Known rows, with every step that occurs:
nosis volilef gomezud rorot ladaz gapive: [-0.66 -1.75 -0.45  4.15  1.77 -3.44  2.79 -3.03 -2.30  3.09  0.24 -0.74
  2.28  2.04 -0.81  0.32  0.37  0.56  4.03 -3.29  1.62 -2.80  0.06 -0.49
 -4.76  2.41  2.23 -0.59]
tinad gapive berun rorot gomezud: [ 0.14  2.63  0.48 -0.78 -0.64 -0.07  1.63 -2.21 -1.72  2.91  0.52  2.06
  0.10 -1.32  2.43 -0.12 -1.06  0.18  2.25 -1.88  0.35 -1.01 -0.13  0.83
 -4.61  0.67 -0.75  0.51]
gapive berun rorot nosis volilef gomezud: [-1.28  1.05 -1.00  1.02 -0.55 -1.14  2.67 -3.81 -2.46  3.12  0.26 -0.95
  1.31  0.32  0.54  0.64  0.01  2.55  2.71 -2.58  0.39 -2.08  0.59 -0.94
 -3.88  1.18  1.51 -2.30]
berun rorot ladaz nosis volilef: [-1.28  0.89 -0.25  0.72  0.52 -0.48  2.17 -1.98 -4.16  2.44 -2.43 -2.80
  2.61  0.83  0.45  0.23 -0.61  1.02  0.80 -2.03  1.38 -3.74  0.89 -1.57
 -3.00  1.90  2.79 -0.65]
volilef gomezud rorot nosis: [-0.25 -0.02  0.72  1.79  0.15 -1.24  4.32 -3.29 -1.04  1.91  1.75  1.61
  1.96  1.61 -0.93  0.25 -0.66  2.07  3.08 -2.59  0.30 -0.91 -0.06 -1.75
 -5.44 -0.03  2.41 -2.03]
rorot gapive ladaz: [ 1.20  0.39 -1.91  0.59 -0.69 -1.15  2.50 -1.14 -2.08  1.95 -0.60  0.77
  0.23  0.97  1.05 -0.11 -0.33 -0.14  1.04 -1.16  0.23 -1.95 -0.42  0.31
 -2.92  0.17  1.27 -1.85]
berun rorot: [-0.07  2.45 -0.44 -1.08 -0.69 -0.11  1.57 -0.03 -1.31  1.33 -0.39  0.71
  0.00 -0.77  0.84  0.01 -3.15 -0.49 -0.83 -1.57  0.51 -0.92 -0.08 -1.87
 -3.02  1.15  0.25  0.98]
tinad rorot gapive: [ 1.81  1.52  0.60  1.02  0.02 -0.59  2.78 -1.91 -0.63  1.59  1.70  1.04
  0.60  0.59  1.46  0.09 -0.59 -0.60  2.77 -1.80 -0.76 -0.59  0.13 -0.43
 -3.38 -0.20  1.21  0.86]
tinad gapive ladaz nosis volilef gomezud rorot: [-2.19  0.67 -1.63  4.71  1.56 -2.70  3.76 -5.17 -3.06  2.26 -0.30 -2.26
  4.60  1.02 -1.60 -0.54 -0.21  2.27  4.17 -3.26  1.45 -2.88  0.20 -0.62
 -5.29  2.63  2.08 -0.71]
gomezud rorot gapive ladaz nosis volilef: [-0.26 -0.63 -1.34  2.37  0.41 -1.70  3.94 -2.62 -3.75  2.28 -1.31 -2.70
  2.92  1.35 -0.34 -0.64  0.09  2.48  2.73 -2.25  1.10 -3.71  0.74 -0.56
 -4.11  2.64  3.29 -1.91]
volilef gomezud: [ 0.05  0.19 -1.12  1.66  0.14 -1.70  1.91 -2.88 -0.90  1.34  0.64  1.89
  0.16  1.67 -1.82  0.75 -0.59 -0.63  0.76 -2.21  1.23 -0.12 -0.77 -1.45
 -2.71  0.46 -0.19 -2.08]
volilef gomezud rorot nosis ladaz gapive: [ 0.18 -1.79 -0.50  3.64  1.74 -3.46  3.99 -4.47 -2.01  2.12  1.35  0.39
  2.79  1.94  0.14  0.85  0.22  0.91  2.81 -2.52  0.86 -1.85  0.12 -0.98
 -4.36  2.13  2.12 -0.66]
tinad gapive rorot: [ 0.31  2.94 -0.10  1.02  0.37 -1.12  2.72 -1.39 -2.50  0.53  0.02  0.84
  0.95 -0.29 -0.20 -1.58 -2.39  0.57  1.91 -1.94 -0.34 -0.46  0.19 -0.68
 -3.94  0.41 -0.60  1.13]
rorot gapive: [ 2.34 -0.69 -0.51  0.18 -0.97 -0.99  2.59 -1.35 -1.06  1.46  0.87  2.33
 -1.01  1.39  0.60  0.59 -0.06 -0.50  1.56 -1.11 -0.22 -0.55 -0.84 -0.25
 -2.66  0.07  1.10 -1.54]
volilef gomezud rorot: [-0.57  0.26 -0.16  2.39  0.48 -2.10  2.79 -1.97 -0.49  1.56  1.38  1.24
  1.23  1.27 -1.86 -0.08 -1.78  0.84  2.45 -3.01  1.10 -0.46 -0.30 -1.80
 -4.85  1.45  0.91 -0.92]
berun rorot volilef gomezud: [-1.14  1.63 -0.36  0.82  0.49 -1.15  1.07 -1.95 -1.75  4.12  0.04  0.93
  0.86  0.89 -0.57  0.87 -0.47 -0.10  1.24 -3.30  1.34 -1.43  0.32 -2.02
 -4.74  0.82  1.63 -1.33]
tinad gapive: [ 0.54  1.61 -0.57  1.07 -0.04 -1.46  2.16 -2.33 -1.04  0.17 -0.08  1.04
  0.83  0.51  0.10  0.24 -1.07 -1.14  1.52 -0.79 -0.51 -0.30 -1.18 -0.11
 -2.41 -0.25 -0.94  0.27]
nosis volilef gomezud rorot gapive: [ 0.25 -1.31 -0.34  3.13  0.04 -2.41  3.49 -3.43 -1.18  2.72  2.00  0.67
  1.06  1.67 -0.52  0.53  0.95  1.72  5.13 -3.24  0.25 -1.52  0.18 -0.75
 -4.86  1.77  2.61 -1.13]
berun rorot gomezud: [-0.10  1.94  1.42 -1.22 -0.13  0.52  1.96 -1.16 -1.39  2.47  0.18  2.88
 -0.01 -0.27  0.93  0.67 -1.02 -0.49  0.54 -2.20  1.08 -1.17  0.33 -1.08
 -4.04  0.37 -0.12  0.08]
volilef gomezud rorot ladaz: [-1.06  0.44  0.51  2.33  0.83 -1.89  2.21 -1.59 -1.53  2.60  0.47  0.36
  1.94  1.62 -0.64  0.00 -0.89  0.46  3.11 -3.05  1.16 -1.92  0.06 -1.22
 -5.13  0.34  2.18 -0.99]
tinad gapive ladaz nosis volilef gomezud rorot berun: [-0.50  0.22 -1.09  4.02  0.55 -2.64  3.01 -4.39 -2.57  3.79  1.19 -2.20
  2.45  1.63  0.09 -0.69  1.32  2.00  4.39 -2.25  0.43 -2.36 -0.69  0.49
 -6.06  2.30  3.46 -1.48]
tinad gapive berun rorot gomezud volilef: [ 0.30  1.43  0.78  0.51 -0.59 -2.31  1.03 -2.37 -1.80  3.07 -0.60  0.87
  2.20  0.11  1.87  0.14 -0.60  1.21  3.37 -2.49 -0.26 -2.04 -0.32  1.14
 -5.10  1.15 -0.93 -0.28]
rorot tinad gapive: [ 0.75  0.58  1.16  1.48 -0.20 -0.27  1.83 -2.60 -1.38  0.70  0.80  0.68
  0.29  0.74  1.24 -0.04  0.09 -1.35  1.81 -0.24 -0.27 -0.26 -0.30 -0.41
 -3.71 -1.21  0.01  0.25]
gomezud rorot nosis ladaz gapive berun: [ 1.16 -1.21 -0.74  1.55  0.34 -3.31  3.30 -1.84 -2.11  1.99  0.32 -1.07
  1.12  0.78  1.71 -0.61 -1.43  1.67  2.12 -1.38  0.04 -2.00 -0.04  0.22
 -3.90  2.26  1.20 -1.38]
rorot tinad gapive berun: [ 1.31  0.54  0.22  0.72 -1.04 -0.92  1.15 -1.85 -1.59  1.40  0.57 -0.28
 -0.77  0.10  2.12 -0.98 -0.72 -0.29  1.85 -0.10 -0.41 -0.22 -0.40  0.73
 -3.86 -0.55 -0.56 -1.03]
gomezud rorot tinad gapive: [ 0.17  0.50  1.80  2.23  0.22 -0.71  2.51 -1.97 -1.04  0.94  1.50  0.21
  1.23  0.35  1.23 -0.78 -0.80 -0.17  3.35 -1.06 -0.27 -0.45  0.03 -0.71
 -5.48 -0.44  0.94  1.16]

Rows:
[-1.65  0.99 -0.46  1.56  0.03 -0.84  3.18 -4.18 -2.30  2.65  0.30 -0.24
  2.00  0.87 -0.15  1.27  0.48  1.73  2.52 -2.70  0.51 -2.06  0.70 -1.81
 -3.64  0.81  1.83 -1.53]
berun rorot nosis volilef gomezud
[ 0.03  0.73  1.57  0.05 -0.22 -1.70  1.23 -1.27 -1.51  2.71 -0.91  1.63
  2.05  1.13  0.60  0.80 -0.59  0.71  1.79 -2.82  0.44 -2.17  0.17 -0.65
 -4.48  1.14 -0.31 -0.73]
berun rorot gomezud volilef
[ 0.01  1.82  1.00  1.12  1.45 -0.10  2.42 -2.33 -3.14  1.70 -0.97 -1.56
  3.20  1.31  0.25 -0.50 -1.27 -0.37  0.77 -1.81  1.27 -2.29  0.23 -1.22
 -3.47  0.16  2.42 -0.08]
tinad rorot ladaz nosis
[-1.48  0.03  0.00  3.45  0.92 -1.14  3.42 -3.66 -4.03  1.77 -1.34 -3.92
  3.83  0.86  0.28 -1.15  0.22  1.89  3.02 -1.58  1.12 -3.55  1.09 -0.68
 -4.91  1.59  2.58 -0.74]
gomezud rorot tinad gapive ladaz nosis volilef
[-1.15  0.21  1.19  1.29 -0.04 -1.34  4.31 -1.73 -1.54  1.22 -0.39 -1.58
  2.15  1.39 -0.42  0.14 -0.16  2.61  3.23 -1.94 -0.57 -2.59  0.87 -1.74
 -3.62  0.33  1.99 -1.95]
gomezud rorot nosis volilef
[ 0.13  1.97  0.89  0.77 -0.37  0.46  1.49 -2.16 -1.76  1.57  0.93  0.33
  0.70 -0.78  2.71 -0.18 -1.07 -0.98  1.53 -0.75 -0.22 -0.51  0.17 -0.86
 -4.66 -0.46  0.61  2.24]
berun rorot tinad gapive
[ 0.18  2.14  0.47 -1.41 -0.85  0.62  3.12 -1.29 -1.83  1.64  0.07  1.18
  0.79 -0.14  1.52  0.42 -1.83  0.98  0.23 -1.28 -0.17 -1.30  0.08 -1.76
 -3.77 -0.23  1.76 -0.45]
berun rorot nosis
[-1.32 -0.86 -0.83  2.97  1.27 -1.77  2.42 -4.58 -3.64  2.58 -1.09 -1.43
  2.72  2.67 -1.86  0.94  1.33  0.82  2.04 -2.66  2.07 -2.69  0.26 -1.24
 -3.00  1.36  2.28 -2.91]
rorot ladaz nosis volilef gomezud
[ 1.74 -0.81 -1.35  0.53 -0.16 -2.49  1.28 -0.69 -2.23  2.42 -0.79 -0.04
 -0.75  1.06  1.22 -0.61 -1.38 -0.53  0.94 -0.93  1.08 -1.68 -1.02  1.06
 -3.15  1.23  0.19 -1.92]
rorot ladaz gapive berun
[ 0.45  0.71 -1.90  0.58  0.32 -0.79  2.62 -1.88 -3.51  1.03 -2.30 -0.93
  1.89  1.35 -1.07 -0.77 -1.82  0.23 -1.42 -1.01  2.01 -2.26 -0.48 -0.97
 -2.75  1.31  1.24 -2.42]
gapive ladaz nosis
[ 0.16  0.33 -1.67  1.32  0.53 -2.25  0.97 -2.51 -2.29  4.97  0.43  0.62
  0.23  0.64  0.14  0.25 -0.72  0.26  1.64 -3.13  1.89 -1.34 -0.09 -0.52
 -5.39  2.33  1.39 -1.47]
ladaz gapive berun rorot volilef gomezud
[-0.84  2.22 -1.22  1.30  0.12 -1.77  0.84 -3.19 -2.03  4.39  0.33  0.12
  1.02 -0.15  0.73  0.25 -0.38  0.40  2.87 -2.91  0.61 -1.26 -0.09 -0.20
 -5.38  0.98  1.05 -0.84]
tinad gapive berun rorot volilef gomezud
[ 0.59  0.93  2.01  0.24 -0.01  0.47  1.96  0.24 -2.81  1.19  0.43  0.53
 -0.60  0.61  0.51 -1.73 -1.54  0.33  0.43 -1.49  0.61 -0.59  1.58 -2.10
 -4.95 -0.62  0.68 -0.52]
gapive rorot tinad
[-2.06  0.00  0.52  3.09  1.08 -2.39  2.46 -2.18 -1.91  2.78 -0.20 -1.45
  2.57  1.77 -0.80  0.29  0.10  1.21  4.18 -3.48  0.86 -2.96  0.66 -1.31
 -4.45  0.84  2.32 -1.26]
nosis volilef gomezud rorot ladaz
[-1.54  0.97 -1.82  2.80  0.61 -1.56  1.85 -5.30 -4.30  3.79 -0.63 -2.47
  3.21  0.31  0.76  0.18  0.30  1.68  3.35 -2.76  1.43 -2.78  0.18  0.20
 -4.47  2.27  2.20 -0.76]
tinad gapive berun rorot ladaz nosis volilef gomezud
[ 1.36  0.26  1.27  0.60  1.17 -1.01  3.19 -1.63 -2.72  2.27  0.54  3.32
 -0.10  0.94 -0.69 -1.01 -0.69  0.14  1.73 -2.72  1.64 -1.02  0.48 -0.50
 -4.93  1.18 -0.48 -0.48]
ladaz gapive rorot gomezud
[-0.41  1.58  0.63  0.41  0.68 -1.29  3.54 -1.44 -3.34  0.90 -0.61 -0.57
  2.04  0.90  1.03 -0.34 -0.99  1.64  0.88 -1.95 -0.70 -2.27  1.70 -1.77
 -2.74 -0.02  1.13 -0.96]
gapive rorot nosis ladaz
[-1.05  0.23 -0.57  2.79  0.55 -0.72  2.76 -3.86 -4.32  1.58 -1.94 -3.49
  3.01  1.24  0.36 -0.49  1.02  0.76  1.79 -0.83  1.13 -3.33  0.77 -0.43
 -3.36  0.82  1.77 -1.44]
rorot tinad gapive ladaz nosis volilef
[-0.62  2.32  0.26 -0.73 -0.22 -0.13  1.04  0.16 -2.28  2.37 -1.24 -0.02
  0.78 -0.18  1.94  0.17 -1.96 -0.60  0.23 -1.87  0.51 -2.27  0.17 -1.35
 -3.48  0.17  1.52  0.69]
berun rorot ladaz
[ 0.11  1.33  2.80  1.55  0.81 -2.16  1.72 -2.15 -0.74  2.04 -0.29  0.76
  3.03  1.87 -0.02  0.44 -0.03  0.12  3.22 -2.99 -0.28 -2.02  0.55 -0.37
 -4.09 -0.08 -0.81 -0.63]
tinad rorot gomezud volilef
[ 1.34 -1.09 -0.54  1.32  0.68 -2.19  1.90 -1.23 -2.14  1.82 -0.72  0.91
  0.33  1.74  0.29  0.28 -0.61 -1.62  0.72 -1.23  1.32 -1.77 -0.96 -0.07
 -2.95  0.85  0.87 -0.74]
rorot ladaz gapive
[-1.32 -0.11  1.18  4.26  0.72 -1.67  2.75 -4.34 -1.62  1.87  1.70 -1.01
  2.23  0.97  0.25 -0.04  0.97  0.77  5.13 -2.18  0.06 -1.30  0.55 -0.85
 -5.58  0.32  1.33  0.44]
nosis volilef gomezud rorot tinad gapive
[ 0.68 -0.60  1.80  0.85 -0.08 -2.54  1.48 -1.55 -1.07  1.80 -1.03  1.86
  1.65  2.65 -0.81  0.92  0.50  0.26  2.10 -2.39  0.25 -1.91 -0.28 -0.28
 -3.51  0.15 -0.91 -2.52]
rorot gomezud volilef
[-0.28  2.97 -0.69 -0.31 -0.67 -0.75  0.82 -0.80 -2.58  2.86 -0.87 -0.86
  0.94 -1.18  3.27 -0.48 -2.06  0.08  1.76 -1.41 -0.10 -2.03 -0.29  0.65
 -4.05  0.35  0.84  0.97]
tinad gapive berun rorot ladaz
[ 1.40  2.56  1.50  0.30 -0.24 -0.81  1.61 -0.40  0.07  2.16  1.73 -0.18
 -0.76  0.98  1.78 -0.37 -0.65 -0.99  1.39 -1.05 -1.18 -0.32 -0.48 -0.47
 -3.31 -0.17  1.02 -0.01]
tinad rorot berun
[-0.42 -0.53 -0.59  3.11  1.24 -2.23  4.19 -4.69 -3.36  2.61  0.79  0.23
  1.86  1.83 -1.44  0.05  0.74  2.27  3.60 -3.20  1.06 -1.87  0.79 -1.20
 -4.44  1.55  1.64 -1.92]
ladaz gapive rorot nosis volilef gomezud
[-1.99  0.84 -1.35  3.70  0.97 -0.55  2.41 -6.01 -4.43  3.30 -0.34 -2.41
  3.67  0.42  0.56  0.04  0.91  1.16  2.63 -2.38  1.88 -2.89  0.95 -0.82
 -5.15  1.90  2.44 -0.13]
berun rorot tinad gapive ladaz nosis volilef gomezud
[ 1.16  0.68 -2.25  0.19 -0.42  0.10  2.95 -2.39 -4.09  2.79 -0.99 -0.21
  1.78  0.12  1.30 -0.52 -1.44  0.86 -0.17 -1.45  1.51 -2.53 -0.17 -0.39
 -4.42  2.07  3.24 -0.70]
berun rorot gapive ladaz nosis
[ 0.98 -0.14  0.51  1.78 -0.33 -2.14  2.08 -1.43 -0.07  3.07  2.74  1.24
 -0.93  1.86 -0.13 -0.19 -0.13  0.62  2.80 -2.23 -0.06 -0.16 -0.99 -0.70
 -5.50  1.16  2.23 -1.68]
volilef gomezud rorot berun
[ 1.73  2.23  0.42  0.58 -0.48 -1.30  2.13 -0.79 -1.85  2.19  1.54  0.81
 -1.03  0.42  1.34 -1.52 -0.73  0.47  2.25 -1.24 -1.30 -0.10 -0.59  0.29
 -4.70  0.16  0.88  0.15]
tinad gapive rorot berun
[ 1.40  1.08 -1.90 -0.58 -0.77 -1.44  1.29 -0.30 -1.97  2.41 -0.09  0.20
 -0.87 -1.08  1.73 -0.73 -3.54  0.09 -0.44 -1.42  1.11 -0.79 -0.75 -0.19
 -3.72  2.91 -0.16  0.60]
ladaz gapive berun rorot
[ 0.43  0.87  0.28  0.40  0.97 -0.21  2.62 -1.18 -4.77  1.81 -1.65 -0.57
  1.98  1.31 -0.60 -1.48 -1.83  1.09  0.14 -2.13  1.65 -2.33  0.72 -1.46
 -4.35  0.86  2.53 -1.25]
gapive rorot ladaz nosis
